Known rows, with every step that occurs:
lagap, pofazas, perifem: [ 3.48  1.00 -1.12 -2.80 -0.68  0.65  1.48 -3.15 -4.18 -0.12 -0.07  1.98
  1.58  2.50  2.67 -1.25 -2.66 -0.54 -2.93 -0.71 -3.95  2.80  6.79 -1.02
 -0.28]
gunov, pofazas, vidoro: [-1.97  1.09 -1.72 -2.17 -0.97 -0.20  1.35 -0.71 -4.55 -0.57  3.27  1.19
  0.50  3.39  2.20 -2.44 -2.05 -1.39 -2.99 -1.80 -2.43 -2.84  5.41 -0.91
 -0.61]
vidoro, lagap, gunov: [-3.03  0.75  1.27 -2.61  0.45  1.67 -2.39 -4.03 -1.50 -2.45 -3.65  1.75
  0.14  2.70  3.78 -1.36 -0.48 -0.65 -2.62 -0.88 -2.26  2.61  6.75  3.03
  0.27]
gunov, perifem, lagap, pofazas, vidoro: [ 1.45  0.79  1.07 -2.09  0.18  1.09  0.13 -2.36 -3.71 -2.90 -2.23  0.98
  0.62  1.30  0.63 -0.76 -2.19 -1.81 -2.99 -0.67  1.80 -1.20  5.67  0.26
 -1.59]
perifem, pofazas, vidoro, lagap: [-1.92  1.10 -0.45 -3.00 -0.26  1.53 -1.78 -2.80 -3.74 -0.85 -1.23  0.58
 -1.28  2.39  2.39 -2.29 -0.36 -1.15 -1.69 -0.09  0.69 -4.21  5.28 -2.85
 -0.64]
kozo, pofazas, vidoro, gunov, perifem: [-5.74  0.79 -0.91 -1.42  1.43 -0.90  0.60 -1.99 -3.89 -4.31  2.32 -0.82
  1.79  2.05  2.09 -0.89 -2.04 -1.48 -2.55 -0.30  1.88 -3.99  5.56 -0.96
 -0.71]
kozo, pofazas, lagap, gunov: [-1.88  0.17 -1.40 -2.85  1.18  0.14 -1.60 -2.43 -3.53 -3.62 -1.60  2.74
 -0.70  2.55  4.89  0.56 -2.72 -0.98 -3.26 -1.47 -4.44  1.49  6.48  0.60
  1.33]
perifem, lagap, gunov, pofazas: [-2.44  0.48 -0.60 -1.83 -0.10  1.14  0.68  0.21 -1.98 -1.53 -2.17  3.11
 -0.32  2.08  1.32 -0.11 -1.67 -1.29 -4.01 -1.48 -1.80  0.64  5.83  3.41
 -0.49]
pofazas, gunov: [-2.67  0.30 -0.86 -3.29 -0.63 -0.71  0.89 -0.98 -5.15 -0.13  1.90  3.04
  1.09  4.04  3.63 -0.62 -1.05 -0.71 -2.62 -1.30 -3.87  1.60  6.81 -0.20
  0.06]
gunov, perifem, lagap, pofazas: [ 1.62  1.07  0.41 -1.85 -0.46  0.71  1.66 -0.19 -2.64 -1.59 -4.35  1.77
  1.02  0.50  1.49 -0.29 -1.97 -1.51 -3.92 -0.47  2.26  1.93  6.15  2.63
 -0.58]
pofazas, gunov, vidoro, perifem, lagap: [-4.16  0.76 -0.50 -2.04  0.64  1.58 -2.20  1.01 -2.52 -1.89  2.35  5.60
  0.91  0.85  0.56  0.20 -0.94 -0.62 -1.55 -0.03  0.76 -0.42  4.77  0.17
 -1.27]
vidoro, perifem, gunov, lagap, pofazas: [-1.90  1.95  2.28 -0.74  0.32  1.64  0.97  1.44 -1.95 -2.19 -1.59  2.00
  1.09  0.53  1.41 -2.03 -1.28 -0.41 -2.94  0.00  2.58 -0.14  4.78 -0.65
  1.01]
lagap, gunov, perifem: [-1.57  0.75  0.59 -2.56  0.46  0.04  1.75 -3.36 -2.39 -2.75 -2.14  1.92
  1.28  2.75  2.82 -1.19 -2.00 -1.47 -4.02 -1.52 -1.72  3.24  7.08  4.43
  0.02]
gunov, lagap, perifem, vidoro: [ 0.38  2.30 -2.21 -2.30  0.06  1.06  1.50 -1.95 -1.24 -2.04  0.81  1.37
  1.16  0.77  3.69 -1.85 -1.47 -0.60 -2.64 -0.48 -1.90  0.83  4.56  1.00
  1.11]
perifem, vidoro: [-1.48  1.58 -2.54 -2.88 -1.05 -0.78 -0.48 -1.38 -3.60 -0.53 -2.21  2.34
  0.40  3.41  4.21 -1.09 -0.20 -1.44 -2.95 -1.36 -0.89  2.35  5.66 -0.78
 -0.19]
lagap, perifem, vidoro, gunov, pofazas: [-3.38  2.07 -2.74 -0.98  0.26  1.01  3.74  0.08 -0.43 -2.24  1.78  0.52
  2.69  1.66  1.41 -1.40 -1.00 -1.25 -1.43 -0.62 -0.70  0.64  4.37 -0.07
 -1.55]
lagap, pofazas, vidoro, perifem: [ 1.50  1.19  1.43 -1.87 -0.14  1.10 -0.69 -2.04 -2.92 -3.14 -0.89  1.42
  1.60  2.11  1.66 -1.86 -1.83 -0.35 -1.05 -1.10 -0.19  1.40  5.07 -0.68
 -1.57]
kozo, pofazas, vidoro, lagap, gunov: [-3.90  0.25  0.79 -2.10  1.87  1.15 -3.78 -4.90 -2.55 -4.31 -1.50  0.12
 -0.70  2.21  3.85 -1.64 -1.23 -0.77 -1.51 -0.74 -2.72 -3.23  6.16 -0.58
  0.34]
kozo, pofazas, vidoro, perifem, gunov, lagap: [-5.68  1.66  0.44 -1.06  1.82  0.76 -1.39  1.19 -3.26 -4.01  2.20  1.78
 -0.32  1.15  2.11 -1.57 -1.49 -0.77 -2.49  0.05  1.79 -6.96  3.97 -4.06
  1.12]
kozo, pofazas: [-1.28  0.71 -2.72 -2.31 -0.63 -1.73  1.05  0.77 -3.61 -0.85 -0.93  1.59
  0.24  2.18  5.26 -0.71 -1.35 -0.93 -3.17 -0.83 -2.22  0.50  6.49  1.03
  1.69]
kozo, pofazas, vidoro: [-1.58  0.44 -2.05 -2.56  0.14 -1.35 -0.49 -1.36 -4.72 -2.15  1.22  0.74
 -0.23  3.03  4.50 -1.11 -1.62 -1.26 -2.26 -1.06 -2.76 -2.40  6.01 -1.23
  0.65]
gunov, lagap: [-1.67  1.52 -1.19 -2.49 -1.11 -0.26  0.23 -0.61 -3.71 -0.69  1.32  1.74
  0.50  1.72  4.04 -1.78 -1.70 -0.21 -4.67 -0.72 -0.78  0.38  5.75  2.42
  2.11]
vidoro, gunov, lagap, pofazas: [-2.57  1.19  1.14 -0.96 -0.50  0.49  0.54 -1.10 -2.82 -2.26  0.63 -0.62
  2.08  0.84  2.26 -1.82 -1.83  0.27 -3.46 -0.04  1.99  1.33  5.49  2.33
  1.04]
lagap, gunov, perifem, vidoro: [-2.26  1.40 -0.37 -2.44  0.78  0.27  0.39 -3.87 -2.26 -2.94 -3.33  1.73
  1.18  2.91  2.59 -1.34 -1.45 -1.75 -3.55 -1.76 -0.33  2.36  6.15  1.28
 -0.70]
lagap, gunov, pofazas, perifem: [-0.86  0.93 -1.79 -2.44  0.22  1.36  2.20 -2.97 -3.14 -0.78  2.49  2.84
  1.08  2.95  1.45 -1.55 -3.32 -0.79 -3.92 -1.64 -5.92 -0.01  6.45  0.16
 -0.59]

Rows:
[-3.76  1.42 -2.09 -2.00  1.24  0.40  0.92 -0.04 -4.66 -1.00  2.95  2.19
 -0.28  1.55  2.98 -0.94 -2.36 -1.02 -4.39  0.45 -2.21 -5.56  5.74 -4.42
  2.59]  kozo, pofazas, perifem, gunov, lagap
[-2.72  0.78 -2.11 -2.52  0.43  0.61  0.36 -1.59 -4.38 -0.12  3.64  3.97
  0.08  3.36  1.68 -1.50 -1.00 -2.44 -2.64  0.24 -3.25 -0.36  6.43 -2.62
  0.41]  pofazas, perifem, gunov, vidoro
[-3.68  1.51  0.37 -2.04  0.20  0.54  0.56  1.70 -2.50 -1.89 -2.29  3.97
  0.64  3.29  2.51 -0.46  0.24 -1.60 -2.31 -0.43  0.78  2.05  5.48 -0.70
 -0.36]  vidoro, perifem, gunov
[-0.77  0.17 -1.41 -2.82  1.06  2.08 -2.34 -4.07 -2.45 -2.25  1.07  4.66
 -0.29  1.88  0.79  0.21 -2.03 -1.44 -3.12 -0.13 -3.70  1.16  6.28  1.76
 -0.62]  pofazas, perifem, lagap, gunov, vidoro
[-0.69  1.13 -0.91 -3.11  1.08  1.70  1.95 -0.79 -2.72 -2.72 -0.34  3.89
 -0.11  3.41  3.53  0.52 -1.07 -2.48 -1.88 -0.42 -4.63  3.28  5.91 -1.12
  0.40]  pofazas, lagap, perifem, gunov
[-0.15  1.01 -2.67 -3.76 -0.96  0.56  0.35 -0.45 -4.88 -0.09 -1.61  3.22
 -1.35  2.79  3.57  0.03 -1.75 -1.36 -3.45 -0.74 -1.05  0.62  5.69 -1.77
  0.37]  perifem, pofazas, lagap
[-2.11  0.46  1.75 -2.63  1.51  2.31 -3.65 -2.92 -1.76 -5.38 -2.64  4.00
 -0.25  2.64  0.64  0.68 -1.07 -0.94 -1.87 -1.08 -0.43  0.69  4.85  1.36
 -2.38]  pofazas, vidoro, perifem, lagap, gunov
[-1.47  0.72 -0.26 -1.72  0.31  1.58  0.16 -0.63 -0.73 -2.26 -0.86  3.34
  0.12  0.89  0.68 -1.78 -1.21 -0.74 -1.53 -0.36  0.54  1.15  5.14  2.79
 -0.40]  lagap, gunov, vidoro, perifem, pofazas
[-4.58  1.38 -2.52 -2.15  1.05 -1.10  1.25 -0.51 -4.42 -1.45  0.91  1.64
  1.46  1.81  3.27 -0.98 -1.95 -1.27 -2.86 -1.12 -0.11 -3.76  5.76 -4.13
  0.02]  kozo, pofazas, gunov, perifem, vidoro
[-1.21  0.94 -1.59 -2.38  1.28  1.80  1.16 -0.83 -2.25 -2.60  2.46  4.08
 -0.23  2.24  2.72 -0.57 -1.09 -2.78 -1.20  0.14 -4.04  2.28  5.60 -0.36
  0.79]  pofazas, lagap, perifem, gunov, vidoro
[-1.45  0.89  0.04 -3.16  1.12  1.13 -0.24 -4.26 -3.37 -3.72 -1.61  3.09
  0.53  2.71  3.16 -0.12 -3.09 -1.55 -4.35 -1.72 -2.42  2.85  6.59  1.93
 -0.21]  pofazas, lagap, gunov, perifem
[-2.77  2.22 -3.65 -2.46  1.13  1.18 -3.03 -3.26 -3.07 -1.07 -1.00  1.52
  0.16  1.03  3.97 -1.09 -1.45 -0.55 -2.51  0.12 -1.28 -4.37  5.20 -6.28
  0.04]  kozo, pofazas, perifem, vidoro, lagap
[-5.41  1.24 -2.09 -1.42  1.88  1.57 -1.99 -1.40 -3.08 -1.01  2.30  2.45
 -0.56  0.83  2.54 -1.86 -0.94 -1.83 -2.01  1.38 -1.35 -5.60  5.93 -4.91
  1.30]  kozo, pofazas, perifem, gunov, vidoro, lagap
[-3.30  0.13 -1.47 -2.58 -0.44 -0.55 -0.06 -0.97 -4.64 -0.09  4.81  3.27
  0.99  2.89  2.72 -1.68 -1.11 -1.07 -1.98 -0.78 -3.38  0.80  6.52  0.54
  0.48]  pofazas, gunov, vidoro
[-3.18  0.77 -1.54 -1.38  1.78  1.71  0.20 -1.49 -1.00 -2.07  4.45  1.47
  1.38 -0.58  3.28 -1.90 -1.43 -0.49  0.08  0.70 -3.98 -3.01  5.81 -0.28
  1.16]  kozo, pofazas, gunov, vidoro, lagap, perifem
[-4.30  1.26  0.00 -2.13 -0.25  0.00  0.79  0.63 -4.03 -0.83  0.29  2.34
 -0.35  2.75  3.32 -1.59 -0.53 -1.48 -4.28 -0.35  0.10 -0.94  5.75 -0.09
  2.25]  perifem, gunov, lagap
[-1.87  0.78  1.09 -2.41  0.88  1.98 -2.16 -0.71 -0.74 -4.00 -4.76  4.67
  0.28  1.81  1.59  1.13 -0.87 -0.59 -2.72 -0.82 -0.05  3.77  5.37  3.73
 -1.34]  vidoro, perifem, lagap, gunov
[-0.71  2.51  0.36 -1.37  0.10  1.58 -0.69 -3.11 -1.75 -1.42 -5.04 -0.29
  1.70  0.24  2.52 -2.87 -1.14 -1.07 -2.58 -0.41  3.37 -0.37  5.44 -1.76
 -0.79]  gunov, perifem, vidoro, lagap, pofazas
[-2.31  0.79  0.38 -1.57  0.65  1.22 -1.44 -1.85 -0.65 -3.45  0.05  3.75
  1.26  1.54  1.95 -1.57 -1.34 -0.63 -1.78 -0.83 -1.32  3.71  5.58  4.45
 -0.41]  lagap, gunov, vidoro, perifem
[-3.96  1.59 -2.81 -2.83  0.45  0.60 -1.12 -3.64 -3.85 -1.74  1.22  2.02
  1.86  3.66  1.86 -0.27 -1.02 -1.07 -2.68 -0.25 -0.68  0.81  5.28 -3.98
 -1.80]  pofazas, perifem, vidoro, gunov
[-3.85  0.94 -0.43 -2.84 -0.41 -0.13  0.25 -0.91 -5.10 -0.38  4.17  2.49
  1.01  2.33  3.30 -1.43 -1.93  0.09 -3.89 -0.94 -2.41 -1.54  5.96 -0.04
  1.61]  pofazas, gunov, lagap
[ 2.02  0.42  0.56 -2.43 -0.76 -0.16 -0.02 -3.11 -4.54 -1.80 -0.45  0.31
  0.73  3.30  2.74 -2.08 -1.65 -1.12 -1.69 -1.35 -2.24  1.52  6.22 -0.12
 -0.52]  lagap, pofazas, vidoro
[-3.86  0.53 -1.18 -1.86 -0.30 -0.42  0.44  0.51 -3.56 -0.41  1.13  3.17
 -0.38  3.27  2.62 -1.75  0.33 -2.63 -2.39 -0.14 -1.04  1.12  6.32  0.62
  1.09]  perifem, gunov, vidoro
[-3.47  1.01 -1.02 -2.17  0.76  0.37 -3.10 -2.54 -3.62 -2.51 -0.12  0.09
 -0.50  1.73  4.28 -1.71 -0.95 -0.81 -1.79 -0.29 -0.98 -4.57  5.61 -2.36
  0.55]  kozo, pofazas, vidoro, lagap
[ 0.91  1.01  1.04 -1.92 -0.52  0.51 -0.56 -3.02 -4.50 -2.07  1.81 -0.41
  0.52  1.53  2.47 -3.02 -2.58 -0.24 -3.00 -0.97 -1.01 -1.82  5.43  0.03
  0.95]  gunov, lagap, pofazas, vidoro
[-5.53  1.27 -0.45 -1.76 -0.44  0.03 -0.26 -0.81 -3.25 -2.19  2.06  0.63
  1.52  1.91  2.95 -1.15 -1.20 -0.08 -4.11 -0.07  1.52  0.29  5.33  2.49
  1.13]  vidoro, gunov, lagap
[ 1.59  1.71 -2.57 -2.78 -0.22  0.44  2.10 -1.83 -1.33 -1.67 -1.30  1.96
  1.31  2.45  3.92 -0.99 -0.55 -1.50 -1.38 -0.87 -3.33  3.90  5.46  0.75
 -0.37]  lagap, perifem, vidoro
[-2.38  1.41  0.84 -2.06  0.28  1.62 -2.28 -3.12 -3.32 -0.58 -2.36  0.93
  1.24  1.93  2.61 -2.15 -0.42 -0.29 -0.98 -0.74 -0.36 -0.62  5.68 -4.51
 -0.83]  perifem, vidoro, lagap, pofazas, gunov
[-4.01  0.04 -2.59 -1.78  0.33 -1.19  0.09  0.28 -4.57 -0.59  4.95  2.40
  0.71  1.62  3.56 -1.47 -1.66 -0.95 -1.82 -0.43 -3.27 -2.10  6.47 -0.62
  1.56]  kozo, pofazas, gunov, vidoro
[-3.35  2.13 -1.46 -2.56 -0.36  0.96 -3.07 -2.48 -2.57 -0.78 -3.62  1.52
  0.15  2.28  4.30 -1.72  0.40 -1.04 -2.37 -0.53  0.81  0.32  5.26 -1.80
 -0.26]  perifem, vidoro, lagap
[-1.91  1.58 -2.90 -2.54 -1.03  0.55  1.07  0.55 -4.40 -0.17  1.79  3.13
  0.12  2.41  3.41 -0.85 -2.85 -1.14 -4.30 -1.69 -2.52 -0.08  5.38 -0.91
  0.24]  gunov, pofazas, lagap
[-4.37  1.19 -1.32 -1.52 -0.74 -0.27  3.42  2.89 -3.66  0.61  0.40  2.48
  0.09  3.51  2.08 -1.77 -0.60 -2.27 -3.59 -1.09 -1.10 -1.16  6.01 -1.13
  0.47]  perifem, gunov, pofazas
[ 1.98  0.54  0.08 -2.26 -1.03  0.55  0.07 -0.05 -2.95 -0.84 -4.67  2.30
  0.13  1.55  2.41  0.10 -1.01 -1.11 -3.04 -0.51  0.11  3.45  6.18  2.26
 -0.19]  perifem, lagap, pofazas
